Known rows, with every step that occurs:
femif fanudi mazop: -61,248,-277,1,-40,-100,-27,-55,-177,64,183,153,-50,-54,17,196,21,-326,208,-154,-317,96,42,-114,-20,-136,-314,124,150,228,-8,-113,19,140,-154,-36,142,-91,227,20,-59,109,-114,-264,-74,-25,-26,77,195,29
vukam dulu nevetaz: -109,114,-248,78,-118,-6,-98,-71,-68,74,148,28,-222,-78,-26,58,-53,-339,118,-482,-159,51,-118,-130,82,-154,-221,181,-65,57,-272,-548,-181,57,4,-65,-65,-168,227,-198,-11,207,-177,-257,-114,-73,-63,-176,177,98
rirof linuz: -127,193,-125,34,-62,-25,-42,-94,-153,54,197,46,-219,-110,10,242,-55,-284,214,-215,-223,50,-111,-82,-26,-219,-103,101,47,72,10,-200,48,74,-78,-56,22,-143,183,-98,-32,91,-139,-257,-56,-7,-10,22,110,-16
fanudi mazop rirof: -51,238,-137,-37,63,-247,7,-75,-63,20,188,68,-372,-70,59,297,-35,-325,228,-110,-223,73,-48,-103,-34,-197,-150,79,126,49,-124,-201,12,139,-70,-20,58,-40,169,83,-124,103,-95,-233,-42,-71,-26,49,271,15
vukam dulu: -94,160,-151,139,-82,-108,-68,-69,-157,61,176,30,-236,-65,-4,86,-28,-339,156,-390,-201,51,-83,-108,70,-184,-220,162,-17,26,-163,-390,-86,55,-90,-38,-38,-151,192,-171,-19,143,-186,-254,-82,-20,-59,-99,132,79
nevetaz rifula vukam: 38,106,-120,103,-154,-188,-19,-38,-279,94,149,31,-1,-107,82,-14,-15,-268,155,-393,-103,98,-119,-132,35,-141,-192,120,-48,52,-241,-284,-7,131,-63,-66,-75,-106,208,-93,-66,140,-128,-260,-52,-1,-70,-91,99,131
femif rifula: -114,127,-122,216,-160,-173,-42,-40,-383,13,189,15,-392,-71,-28,49,17,-228,162,-376,-179,99,-125,-100,17,-243,-359,95,22,-5,95,-147,52,25,-153,-59,31,-93,199,-83,-53,108,-222,-223,-57,14,-4,-100,128,61
fanudi lazon: -137,201,-156,54,-122,-95,-33,-89,13,50,201,100,-303,-93,8,171,-31,-321,176,-175,-265,55,-143,-58,-22,-218,-121,87,-6,20,56,-214,57,36,-83,-34,4,-89,175,-48,-48,86,-162,-255,-39,-4,-14,-12,151,-2
legab fanudi: 0,216,-83,46,-162,-190,-128,-87,-55,62,220,62,-201,-63,-24,194,-4,-290,157,-84,-261,79,-63,-89,60,-218,-173,142,44,-57,-9,-257,49,127,-170,-73,-28,-121,239,-90,-30,71,-167,-235,-27,-9,15,6,170,13
mazop fanudi lazon rirof: -319,241,-62,-33,126,-182,77,-108,296,48,242,104,-281,-147,65,224,-96,-320,247,112,-254,81,-174,13,-109,-242,12,33,-88,-41,-100,-183,39,108,-21,-31,-36,2,177,-38,-120,142,-74,-270,24,-63,5,61,194,-122
vukam dulu nevetaz rifula vuvapa fanudi: 15,70,-268,-20,-102,192,80,-58,-258,158,86,-23,-218,-72,15,-106,-23,-251,97,-499,-152,55,-153,-178,131,-118,-303,149,-87,92,-493,-613,-303,90,25,-99,-235,-185,337,-223,-71,270,-67,-274,-192,-46,-129,-232,170,179
lazon rirof linuz: -288,217,-78,-10,14,-12,12,-96,38,41,223,62,-123,-144,30,255,-87,-213,250,-78,-228,71,-167,-76,-67,-210,11,73,5,44,-16,-179,44,136,-43,-63,32,-99,192,-97,-64,104,-39,-284,-15,-21,16,65,97,-70
fanudi femif rifula vukam dulu nevetaz: 5,29,-220,241,-93,-264,46,-33,-28,-13,208,-10,-216,-88,-115,-84,-104,-323,112,-801,-85,114,-173,-57,52,-209,-350,125,-175,-74,-179,-595,-262,20,5,-130,-110,-27,216,-158,-78,285,-192,-208,48,-45,-17,-242,162,21
lazon rirof linuz fanudi legab: -289,238,-2,-75,118,-195,-19,-116,222,42,330,55,41,-208,75,282,-163,-339,269,-13,-242,22,-192,-49,-150,-225,145,32,42,13,-139,-113,105,232,-37,-89,69,-31,76,-225,-48,22,20,-306,49,-66,44,139,84,-153
dulu nevetaz rifula: -76,109,-250,13,-208,57,-86,-68,-159,121,128,43,-78,-92,52,26,-23,-245,133,-396,-118,68,-128,-186,38,-120,-188,151,0,135,-245,-392,-63,128,20,-83,-53,-165,243,-108,-40,199,-104,-267,-146,-73,-67,-138,177,138
zuro fanudi lazon rirof linuz: -228,266,-89,-160,32,-6,23,-173,110,20,312,130,-131,-213,-41,328,-134,-226,276,-60,-306,-10,-160,22,-178,-227,149,-17,-16,30,71,-206,31,151,15,-87,28,-49,151,-61,-78,57,26,-287,118,-26,66,147,53,-168
rirof linuz fanudi: -154,206,-101,-26,44,-54,-55,-100,-33,29,263,13,-97,-172,42,275,-92,-337,217,-182,-198,15,-95,-38,-75,-235,11,69,7,34,-49,-198,29,140,-74,-67,59,-122,125,-160,-12,69,-85,-277,8,-39,4,72,112,-80
nevetaz rifula vuvapa fanudi mazop: 107,172,-195,-62,-34,34,125,-40,-415,126,115,9,-203,-52,79,66,28,-232,180,-251,-263,64,-38,-146,43,-140,-284,77,76,181,-244,-244,-101,156,-93,-81,-77,-102,283,-2,-136,125,-37,-256,-158,-8,-96,-53,212,137
rirof lazon: -230,210,-170,67,-86,-96,-8,-94,-190,56,199,41,-227,-117,-17,224,-32,-326,196,-188,-237,70,-115,-50,-37,-218,-133,103,72,28,-25,-206,26,44,-102,-35,54,-106,125,-64,-45,92,-194,-243,-52,-9,-21,-3,166,0
rirof linuz fanudi lazon: -157,229,-130,-92,46,-68,-23,-127,181,21,297,55,-134,-196,27,314,-127,-364,216,-117,-260,3,-165,14,-127,-258,79,9,-42,21,52,-190,47,99,-39,-53,39,-59,129,-123,-31,70,-73,-270,71,-46,41,92,166,-151
mazop rirof: -159,202,-95,53,-22,-176,-13,-83,-76,40,182,64,-427,-75,36,215,-30,-300,198,-114,-162,78,-123,-105,3,-218,-135,119,65,-68,-142,-246,17,94,-75,-19,-11,-108,168,-30,-75,121,-135,-254,-69,-36,-44,15,165,29
vuvapa fanudi: -39,218,-78,88,-72,55,28,-59,-171,82,149,54,-353,-30,-3,119,48,-226,156,-95,-278,86,-5,-100,57,-206,-359,130,60,-56,-119,-206,-12,37,-162,-66,-3,-182,238,-59,-44,99,-167,-259,-152,22,-89,26,82,70
dulu nevetaz rifula vuvapa fanudi: -36,89,-248,-38,-153,209,89,-54,-314,161,82,2,-236,-74,40,-55,8,-202,117,-342,-164,69,-156,-174,92,-132,-286,132,-29,101,-362,-450,-182,104,-16,-104,-171,-182,318,-138,-79,213,-68,-280,-212,-17,-120,-167,150,175
lazon rirof linuz fanudi femif rifula: -287,187,-57,65,120,-161,97,-90,247,-55,354,5,-93,-187,-28,216,-152,-223,263,-273,-181,66,-174,16,-149,-293,32,-1,-41,-91,122,-161,-29,160,-47,-136,77,20,119,-88,-94,151,11,-264,150,-51,88,72,106,-216
dulu nevetaz rifula vuvapa: -129,52,-310,-1,-203,79,-6,-60,-370,141,101,6,-162,-110,59,-26,-37,-276,137,-484,-94,56,-233,-182,62,-119,-119,150,-52,193,-291,-470,-135,138,23,-80,-142,-150,253,-165,-65,188,-76,-280,-168,-35,-82,-228,166,171
nevetaz rifula: -49,154,-157,75,-168,-44,-65,-65,-250,107,152,45,-85,-77,76,55,3,-248,171,-309,-156,75,-98,-160,28,-150,-175,132,52,92,-132,-238,31,133,-71,-62,-25,-151,205,-78,-50,134,-113,-267,-115,-25,-59,-57,135,124
femif fanudi lazon: -187,235,-260,22,-117,-47,-12,-88,34,75,212,189,-135,-86,-13,147,-8,-318,180,-88,-318,86,-99,-64,-41,-174,-231,103,36,100,54,-161,47,37,-120,-23,49,-95,231,-50,-27,138,-131,-278,-37,6,-9,59,141,-31
zuro rirof linuz fanudi legab: -19,236,-52,-101,51,-300,-99,-160,-195,56,329,32,57,-195,9,361,-151,-411,252,-250,-249,-46,-83,12,-144,-223,55,37,89,96,-51,-100,78,220,-5,-102,97,-63,51,-217,-35,-51,19,-271,75,-80,23,151,59,-132
linuz fanudi femif: -140,197,-123,102,21,-129,5,-78,156,10,283,43,-116,-109,5,196,-75,-381,196,-257,-193,34,-35,-23,-39,-226,-21,122,18,-63,-25,-282,-59,144,-106,-101,66,-90,73,-82,-37,104,-84,-273,17,-40,-16,45,96,-57
fanudi femif: -129,185,-146,161,-83,-101,17,-72,26,33,215,75,-223,-45,-33,158,-40,-323,190,-310,-221,68,-62,-69,7,-209,-132,153,58,-19,22,-291,-30,71,-103,-96,26,-110,125,-21,-58,131,-143,-255,-51,-3,-37,-6,89,5
dulu vukam: -33,154,-135,124,-84,-28,-90,-58,-164,79,166,12,-164,-54,22,85,-21,-355,174,-261,-170,42,-71,-129,73,-166,-258,163,88,123,-231,-343,-11,131,-64,-15,13,-154,169,-141,-43,120,-156,-256,-99,-23,-67,-104,105,127
vukam dulu nevetaz rifula: -25,94,-267,32,-162,26,-99,-74,-95,121,128,18,-46,-89,32,-31,-56,-292,118,-553,-109,52,-131,-187,80,-105,-205,166,-52,119,-349,-558,-187,110,57,-81,-119,-167,259,-191,-28,261,-111,-266,-126,-99,-76,-209,199,145
zuro fanudi: -64,207,-110,41,-107,-55,-81,-114,-364,47,230,79,-246,-112,-37,167,-9,-295,200,-270,-234,0,-11,-65,-25,-188,-129,117,72,37,-54,-265,-7,125,-109,-79,44,-162,126,-90,-23,28,-131,-267,-38,9,-26,29,6,48
mazop fanudi legab: -141,210,-30,79,59,-348,-30,-87,-44,95,223,65,-273,-92,61,167,-68,-442,224,-69,-236,61,-116,-52,-51,-223,-160,113,90,34,-243,-166,84,120,-89,-53,-19,-57,92,-156,-72,68,-199,-251,-79,-49,-44,22,151,-8
femif rifula nevetaz: -85,82,-150,173,-177,-246,-24,-17,-415,-7,174,-1,-383,-120,-69,-15,4,-197,164,-514,-153,95,-145,-96,2,-253,-375,83,-81,-76,-7,-187,9,-45,-123,-105,-28,-61,227,-95,-57,123,-221,-235,-13,14,20,-138,99,61
dulu nevetaz rifula vuvapa fanudi linuz: 47,93,-243,-114,-103,235,103,-96,-96,158,101,35,-232,-103,39,21,-48,-202,115,-287,-209,19,-203,-164,45,-149,-175,81,-75,155,-280,-445,-180,86,43,-131,-205,-148,308,-83,-81,211,-31,-269,-148,-26,-77,-118,144,87

Rows:
-186,254,-99,-165,157,-164,27,-147,351,3,303,64,-285,-210,49,386,-159,-365,242,-5,-213,11,-192,17,-161,-279,146,-17,-13,-85,-45,-218,27,116,13,-27,4,-17,126,-65,-75,112,-30,-262,107,-84,49,140,221,-196 -> mazop rirof linuz fanudi lazon
-88,30,-322,16,-165,50,-14,-66,-302,140,107,-20,-132,-110,34,-83,-69,-321,119,-646,-86,40,-236,-183,105,-106,-154,165,-107,181,-410,-629,-263,124,60,-74,-205,-149,271,-250,-55,253,-82,-275,-142,-60,-91,-294,195,179 -> vukam dulu nevetaz rifula vuvapa
-295,240,-111,-81,22,-42,47,-128,253,34,258,107,-150,-169,17,294,-124,-232,251,-25,-287,56,-229,-28,-120,-234,88,14,-39,23,88,-168,76,97,-2,-51,7,-36,195,-54,-85,113,-19,-280,47,-30,47,86,138,-144 -> fanudi lazon rirof linuz
76,84,-142,116,-109,-210,-25,-45,-226,92,153,8,37,-106,58,-65,-48,-312,133,-556,-97,87,-119,-135,77,-124,-221,136,-108,44,-361,-448,-130,118,-25,-59,-142,-105,226,-180,-54,202,-129,-255,-31,-32,-76,-156,127,136 -> nevetaz rifula vukam dulu
-153,271,-180,-93,98,-249,63,-103,-47,17,212,55,-324,-122,22,385,-69,-360,252,-83,-247,72,-73,-48,-102,-224,-83,37,149,41,-104,-170,4,121,-50,-10,85,2,121,100,-138,110,-120,-219,13,-85,-2,81,325,-62 -> fanudi mazop rirof lazon
-25,62,-220,110,-99,-144,-57,-48,-114,59,148,14,-143,-106,-18,-15,-74,-363,103,-565,-106,79,-146,-109,89,-144,-253,168,-169,18,-375,-599,-206,65,10,-67,-117,-120,230,-215,-28,214,-188,-251,-56,-52,-75,-210,151,104 -> rifula vukam dulu nevetaz
15,59,-224,41,-189,-91,-46,-42,-211,110,128,29,17,-120,54,-45,-42,-273,120,-481,-65,95,-160,-160,46,-112,-198,140,-106,93,-345,-439,-92,132,29,-88,-101,-118,247,-130,-59,204,-115,-262,-88,-52,-75,-172,143,144 -> dulu nevetaz rifula vukam
-169,225,-183,79,-115,-185,-66,-75,-119,109,217,165,-41,-62,1,97,-11,-374,196,-131,-301,83,-87,-129,-20,-149,-294,153,163,140,-100,-112,99,116,-151,-53,73,-108,164,-158,-13,74,-147,-285,-100,5,-30,67,86,29 -> femif fanudi legab
-29,225,-152,-20,56,-167,-56,-62,-92,15,244,28,-118,-122,73,265,-38,-384,210,-192,-239,25,15,-70,-55,-193,-91,74,60,104,-75,-162,8,189,-120,-49,132,-69,118,-38,-64,33,-84,-263,-15,-69,-16,49,217,-7 -> linuz fanudi mazop
-303,237,-88,-53,57,-111,16,-102,314,13,294,85,-119,-192,61,228,-99,-298,216,14,-246,44,-166,-12,-111,-226,106,29,-90,-58,-16,-176,43,156,-51,-47,49,-24,133,-100,-64,79,-1,-301,68,-51,27,78,144,-119 -> linuz fanudi lazon rirof
-185,93,-170,183,-17,-195,111,-46,-232,-23,278,-44,-335,-133,-38,51,-73,-345,188,-505,-142,55,-193,-14,-26,-277,-123,71,-51,-40,56,-281,-121,107,-128,-108,-22,-13,108,-138,-86,123,-107,-245,43,9,15,-110,119,-39 -> linuz fanudi femif rifula vuvapa
14,182,-85,177,-151,-308,-28,-73,24,-13,284,35,-297,-46,-118,119,-33,-250,168,-308,-246,119,-90,-35,21,-280,-254,96,42,-147,178,-249,-11,94,-178,-138,-21,-22,220,-25,-77,142,-169,-195,73,-4,71,-28,188,-70 -> legab fanudi femif rifula
-47,311,-127,-126,152,-126,156,-93,2,38,192,48,-407,-85,8,358,-25,-288,229,66,-316,91,9,-40,-77,-233,-239,23,176,-52,-182,-160,-45,86,-80,-30,53,-34,189,130,-151,133,-100,-218,-39,-61,-38,139,303,-63 -> vuvapa fanudi mazop rirof lazon
-21,178,-75,221,-64,-74,131,-42,-87,7,213,27,-428,-11,-94,38,19,-186,161,-313,-258,116,-27,-47,20,-274,-446,89,56,-146,71,-193,-68,5,-169,-132,-1,-82,219,8,-94,176,-171,-214,-49,28,-28,-6,91,-12 -> vuvapa fanudi femif rifula
11,65,-110,255,-99,-347,-10,-18,-373,-5,188,-26,-263,-99,-41,-74,-31,-294,128,-625,-118,117,-166,-77,65,-224,-407,99,-144,-52,-142,-368,-108,12,-105,-57,-86,-49,219,-182,-59,174,-240,-210,24,9,-17,-192,129,73 -> femif rifula vukam dulu
0,133,-113,174,-86,-138,152,-18,-130,-13,198,10,-414,-60,-136,-18,4,-161,161,-463,-237,114,-46,-46,9,-280,-464,78,-40,-221,-15,-242,-105,-69,-139,-181,-54,-54,246,-7,-96,190,-175,-227,-7,27,3,-45,61,-6 -> vuvapa fanudi femif rifula nevetaz
-70,125,-67,157,-92,-174,115,-37,-468,78,185,-9,-505,-57,-34,-47,8,-263,156,-298,-261,92,-211,-99,34,-255,-442,70,62,-11,-122,-161,-3,37,-180,-99,-91,-57,213,-180,-97,65,-184,-235,-125,61,-45,-103,97,70 -> femif rifula vuvapa fanudi legab
12,73,-120,299,-60,-361,69,-29,-125,-28,235,-8,-229,-76,-92,-53,-78,-323,147,-704,-128,118,-137,-33,40,-237,-343,104,-130,-110,-73,-429,-177,19,-86,-104,-85,-10,176,-120,-87,221,-199,-205,83,2,-7,-165,114,3 -> fanudi femif rifula vukam dulu
-300,236,-70,-28,157,-54,78,-116,407,-9,333,47,27,-179,16,309,-166,-294,276,-122,-219,36,-113,9,-136,-243,185,49,-15,-58,-2,-235,-38,207,-25,-124,72,-40,93,-98,-72,130,56,-298,107,-61,44,144,79,-204 -> lazon rirof linuz fanudi femif
81,260,-147,-182,124,-224,-63,-141,-265,10,297,20,35,-189,23,457,-116,-367,264,-260,-267,-30,43,22,-144,-209,35,6,76,188,42,-96,5,238,-2,-83,168,-47,113,-45,-82,-18,56,-249,99,-110,27,167,171,-132 -> zuro rirof linuz fanudi mazop
-64,218,-128,87,-67,-80,-6,-117,-125,23,272,98,-208,-88,-89,188,-52,-323,217,-354,-242,3,9,-26,-48,-199,-66,123,82,-19,19,-331,-77,131,-85,-127,47,-121,80,-21,-49,73,-90,-260,19,2,-18,59,-11,-15 -> zuro fanudi femif
40,147,-161,76,-17,-86,152,-22,-547,30,155,-22,-509,-48,-23,52,45,-218,175,-324,-281,98,-79,-88,33,-240,-462,40,49,75,-30,-154,-77,57,-181,-79,-26,-49,278,-4,-143,99,-144,-215,-101,34,-38,-88,205,73 -> femif rifula vuvapa fanudi mazop
-348,272,-217,-111,23,26,61,-125,296,57,264,197,28,-161,-4,263,-98,-235,258,63,-339,92,-181,-31,-137,-189,-33,29,15,106,99,-108,63,110,-39,-39,58,-46,250,-62,-61,163,2,-303,54,-21,52,159,129,-174 -> femif fanudi lazon rirof linuz
-198,264,-96,-153,200,-110,20,-99,157,0,298,40,29,-198,86,381,-127,-293,285,-27,-262,23,-63,-35,-150,-208,112,-1,23,117,-49,-115,27,256,-40,-68,141,-23,137,-47,-93,58,57,-284,73,-94,48,147,201,-149 -> lazon rirof linuz fanudi mazop
72,224,-74,-34,-110,-176,-119,-131,154,59,240,96,-208,-94,-24,269,-59,-286,159,-31,-318,32,-101,-77,12,-236,-59,88,7,-5,74,-245,50,101,-118,-107,-55,-86,226,-34,-31,70,-134,-226,38,-16,55,63,173,-74 -> legab fanudi linuz
-155,216,-120,23,82,-78,28,-112,209,6,307,28,-54,-149,-2,294,-134,-366,236,-254,-211,18,-73,3,-98,-250,72,79,31,-19,22,-264,-46,147,-55,-115,64,-81,81,-107,-43,111,-47,-270,61,-46,18,97,100,-147 -> rirof linuz fanudi femif
71,295,-90,-199,91,-308,-38,-131,163,17,264,67,-256,-110,5,454,-100,-311,252,43,-296,70,-58,-53,-68,-240,-22,29,131,-7,-43,-208,30,203,-70,-62,10,-4,243,53,-125,97,-50,-212,79,-93,76,140,348,-132 -> legab fanudi mazop rirof linuz
-181,230,-73,-97,146,-147,-2,-121,124,13,271,20,-248,-179,63,350,-123,-340,242,-59,-153,22,-136,-33,-102,-259,69,43,36,-65,-146,-222,3,158,-28,-38,26,-77,114,-107,-58,105,-47,-268,45,-77,15,111,180,-121 -> mazop rirof linuz fanudi
-98,216,-230,8,-74,1,-31,-106,42,85,196,183,-101,-90,-5,185,-30,-294,180,-102,-308,48,-83,-106,-31,-170,-209,106,45,162,48,-155,27,67,-101,-65,40,-124,209,-28,-9,133,-123,-269,-35,8,-1,96,100,-43 -> femif fanudi linuz
-76,111,-115,166,-101,-17,139,-27,-554,48,143,-31,-564,-55,-42,-35,48,-185,145,-328,-221,103,-152,-89,71,-257,-457,79,-8,-39,-41,-214,-76,2,-185,-76,-92,-108,273,-109,-91,123,-185,-232,-127,71,-59,-124,108,92 -> femif rifula vuvapa fanudi
-94,157,-133,73,-67,81,114,-47,-385,98,128,13,-435,-49,2,58,35,-251,154,-178,-256,73,-108,-102,83,-205,-305,130,8,-3,-165,-280,-81,50,-157,-66,-98,-166,249,-116,-69,98,-138,-266,-171,58,-102,-63,83,105 -> rifula vuvapa fanudi
-40,239,-141,-108,128,-117,-41,-92,-15,9,271,21,-48,-163,62,369,-97,-369,245,-175,-258,11,-16,-36,-111,-217,2,29,62,147,-38,-134,20,193,-73,-62,132,-60,127,-53,-62,44,-53,-256,33,-76,24,111,217,-97 -> rirof linuz fanudi mazop
